Each row was made from one path, in order. Every step used is in the known rows, and no mark comes twice. Write each row's path.
In the rows, 128 means zero.
Known rows
nutebe-nuni: [156 136 141 118 121 139 132 164 113 113 133 158 113  99  82 122 103 124
 136 166 165 139  96 122 128]
nuni-fodezi-tiguz: [160 119 164 107  82 142 102 121 169 114 123 123 138 123 115 125 126 149
 133 138 173 163 125 132 122]
neso-zole-fodezi-nivine-sapo: [169 134 204 102 106 143 176 118 177 155 121 130 168 156 139 125 161 147
  95 141 204 139  55  82 119]
sapo-nivine-fodezi-zole: [150 147 179 130  87 149 114 147 157 160 124 132 142 141 175 110 164 158
  84 138 186 136  94  69 137]
sapo-nivine-fodezi-nuni-nakop-neso: [133 148 184 132  96 207  62 201 147 122 125 150 117  87 112 146 128 127
  94 162 161 137  90 129  95]
neso-zole-fodezi: [159 128 184 111 128 125 151  89 163 126 123 111 136 146 124 126 133 113
 131 132 195 134 105 117  93]
zole-fodezi: [132 118 180 112 101 159 143  95 161 108 124 119 134 122 112 115 109 113
 137 139 172 138 102 124 112]
sapo-nivine-fodezi: [139 130 172 126  89 182 121 135 165 140 114 135 145 134 148 106 138 146
 102 138 162 134  74  86 137]
tiguz-fodezi-zole-neso-zami: [163 147 167  73  98 116 118 112 145 114 134 129 138 144 142 113 101 105
 130 118 165 151 109 106 105]
nuni-nakop: [128 128 183 150 134 163 110 155 110 122 124 124 131  93 105  90 119 120
 128 144 176 151 138 143  84]
neso-nakop-nuni: [146 136 170 116 133 168 115 212 109 119 109 142 123 114  78 119 124 104
 141 165 183 152 117 122  74]
zole-neso-zami: [154 121 143  99 123 129 131 128 118 110 117 142 158 128  96 101  67  94
 148 113 138 135  89 117 114]
nutebe-nuni-nakop-neso-zole: [167 152 154 127 160 112  90 192  99 104 153 148  87  93  80 137  99 105
 131 181 186 122 121 135  62]
nutebe-nuni-fodezi-nivine: [168 117 176  98  97 157 132 158 158 106 143 148 106 124  94 137 128 168
 114 167 186 170  87 103 143]
neso-nakop: [141 133 168 132 129 144 136 166 116 119 105 137 122 116  90  86 134 108
 136 148 181 154 119 131  69]
fato-fodezi-nivine-sapo: [160 132 184 123  84 152 137 127 150 135 119 132 168 105 137  91 144 149
  85 152 172 160  34  94 145]
nutebe-nuni-nakop-neso-zole-fodezi: [155 148 183 114 139 130 102 147 141  94 155 135  90 103  87 155 100 103
 136 178 192 131 117 132  56]
nuni-nakop-neso: [131 133 159 141 136 150  81 173 105  93 143 135 106  80  96 102  84  96
 133 157 164 124 129 147  70]
tiguz-fodezi-nivine: [144 121 182  87  86 171 135 121 167 108 123 131 116 111 128 104 143 137
 115 139 177 168  81 115 132]
fodezi-ludiz: [142 122 160 114 110 137  99 136 128 129 125 157 125 102 100  98 125 107
 124 119 173 157 121 134 108]
fodezi-nuni-nakop: [138 138 184 147 129 182 102 190 106 129 109 140 131  78  82 125 134 121
 119 148 178 162 132 162  92]
fato-fodezi-nuni-nakop-neso-zami: [152 133 164 137 118 150  62 165 110  89 128 133 152  76  89 121  92 100
 124 147 155 183  94 150  98]
nivine-fodezi-nuni-nakop-neso: [135 155 187 129  97 186  59 183 130 106 135 150 114  69  99 154 105 102
 107 165 173 136 110 151  75]
sapo-nivine: [141 117 147 131 120 162 134 157 136 134 109 133 136 130 120  91 136 139
 117 134 153 133  86 103 138]
fodezi-nuni: [155 136 152 121 117 155 121 171 113 126 107 149 133  97  80 132 126 116
 121 144 168 144 100 147 127]

Write each row's path
[168 154 167 132 157 131  81 200 104 117 127 140 108  88  80 148 124  95
 116 158 189 131 126 158  60]	fodezi-nuni-nakop-neso-zole
[147 140 187  90  80 179 152 140 167 131 128 144 148 134 142 105 146 146
  99 155 178 151  54 101 134]	tiguz-fodezi-nivine-sapo
[170 147 187  80 106 139  87 171 144 114 148 127 105 131 119 164 101 118
 117 158 186 121 129 115  91]	nakop-nuni-fodezi-zole-neso
[150 137 206  68 101 172  67 181 157 105 127 154  94 119  65 147 107  92
 132 147 182 165 134 142  33]	zole-neso-nakop-nuni-fodezi-ludiz
[159 156 189 133 124 173  73 194 150 139 123 142 121 111 121 158 151 126
  87 156 184 131  91 120  76]	sapo-nivine-fodezi-nuni-nakop-neso-zole
[159 129 185  97  92 169  86 194 157 115 110 130 127 124  84 149 141 138
 142 164 190 181 132 128  77]	neso-nakop-nuni-fodezi-tiguz
[157 144 165 137 160 114  91 166 110 111 140 128 106 105 106 113 108  95
 129 153 186 119 132 140  52]	nuni-nakop-neso-zole
[142 124 199 103  81 178 166 124 174 137 124 140 166 135 128 114 137 146
 103 146 183 142  52  91 138]	zole-fodezi-nivine-sapo
[150 168 197  77  95 127 116 141 148 112 119 128  88 117 123 110 139  96
 122 148 187 148 128 131  37]	tiguz-fodezi-zole-neso-nakop
[165 125 195  95  97 191 128 196 158 133 142 144 156 150 120 148 129 160
  99 172 190 148  70  90 139]	nakop-nuni-fodezi-nivine-sapo
[151 161 186  99  82 126 104 120 149 134 133 138 122 109 147 131 111 111
 102 137 178 111 103 103  94]	nivine-fodezi-zole-neso
[166 146 199 109 122 145  99 207 132 123 137 122 112 149 117 141 151 135
 117 172 220 165 152 108  65]	neso-nakop-nuni-fodezi-zole
[141 143 162 134 127 166  73 203 102  99 129 147 107  67  71 137  99  95
 123 162 168 136 123 168  77]	fodezi-nuni-nakop-neso
[149 147 178 117  87 177 110 148 146 132 115 150 143 102 109 150 128 122
 107 148 176 146  89 131 124]	nivine-fodezi-nuni
[139 117 171 101  67 152 121  95 177 122 107 121 147 102 112 127 125 129
 142 130 167 157 103 129 125]	zole-fodezi-tiguz
[131 147 204 117 103 201  98 162 139 112 117 131 116  89 101 132 140 120
 120 154 177 176 131 170  83]	tiguz-fodezi-nuni-nakop
[173 164 190  85 106 114 113 178 142 108 141 149  77 129  87 144 123 125
 119 176 197 148 134 118  45]	nutebe-nuni-fodezi-zole-neso-nakop
[143 143 173 103 122 141 128 156 122 110 102 143 106 102  75  99 105  86
 138 144 163 132 109 141  47]	zole-neso-nakop
[163 109 189  93 105 185 111 176 159 112 136 131 123 131 107 145 126 154
 116 154 190 163  94 102 138]	nakop-nuni-fodezi-nivine
[153 154 182 127  91 129 110 128 142 144 138 133 137 122 163 119 141 133
  99 142 198 135 116  92 117]	nivine-fodezi-zole
[152 135 185 111 105 126  80 123 167 111 124 113 121  93 109 143 123 108
 137 143 187 142 128 138  59]	nuni-nakop-neso-zole-fodezi-tiguz
[160 135 187  69  82 167  77 182 165 106 107 133 110 109  70 162 112 112
 145 160 170 160 121 137  57]	zole-neso-nakop-nuni-fodezi-tiguz
[166 136 179 119 111 117 117 132 146 123 150 117 121 151 145 117 138 145
 109 145 204 146 145 109 109]	nuni-fodezi-zole
[150 164 204  90  89 175  92 209 153 150 108 144 116 125 132 146 150 124
  97 159 182 129  92  77  70]	sapo-nivine-fodezi-zole-neso-nakop-nuni
[128 138 192 116 107 184  82 162 142  90 131 133 109  76  77 153 102  95
 129 161 174 143 119 165  71]	zole-fodezi-nuni-nakop-neso
[172 144 163  92 122 125 111 140 155 107 127 133 112 118  88 173 117  88
 123 153 187 122  89 140  87]	nakop-neso-zole-fodezi-nuni
[137 120 148 139 143 142  87 170  97  94 142 139 145 110  99  92  70  98
 147 140 158 147 123 128  88]	nuni-nakop-neso-zami
[161 164 183 104 131 151  76 173 136 101 135 130  92  98 100 156 132  94
 117 162 192 146 122 167  51]	tiguz-fodezi-nuni-nakop-neso-zole
[153 140 219 128 131 166 122 140 149 134 113 116 135 114  97 153 155 119
 116 142 205 164 129 151  68]	neso-zole-fodezi-nuni-nakop
[165 146 184  92 104 113 107 124 152 113 144 122 106 134 131 129 111 122
 114 139 185 124 132 119  87]	nuni-fodezi-zole-neso
[158 160 182  91 121 132 101 216 108 128 113 140 103 105  92 137 124  94
 125 159 188 131 125 116  52]	fodezi-zole-neso-nakop-nuni
[152 159 180  73  89 124 110 114 153 113 134 127  98 114 139 123 115 102
 116 137 172 126 115 126  88]	tiguz-fodezi-zole-neso
[161 148 173  96  90 116 110 120 142 136 132 141 160 138 151 126  96 112
 115 117 170 138 100  83 114]	nivine-fodezi-zole-neso-zami
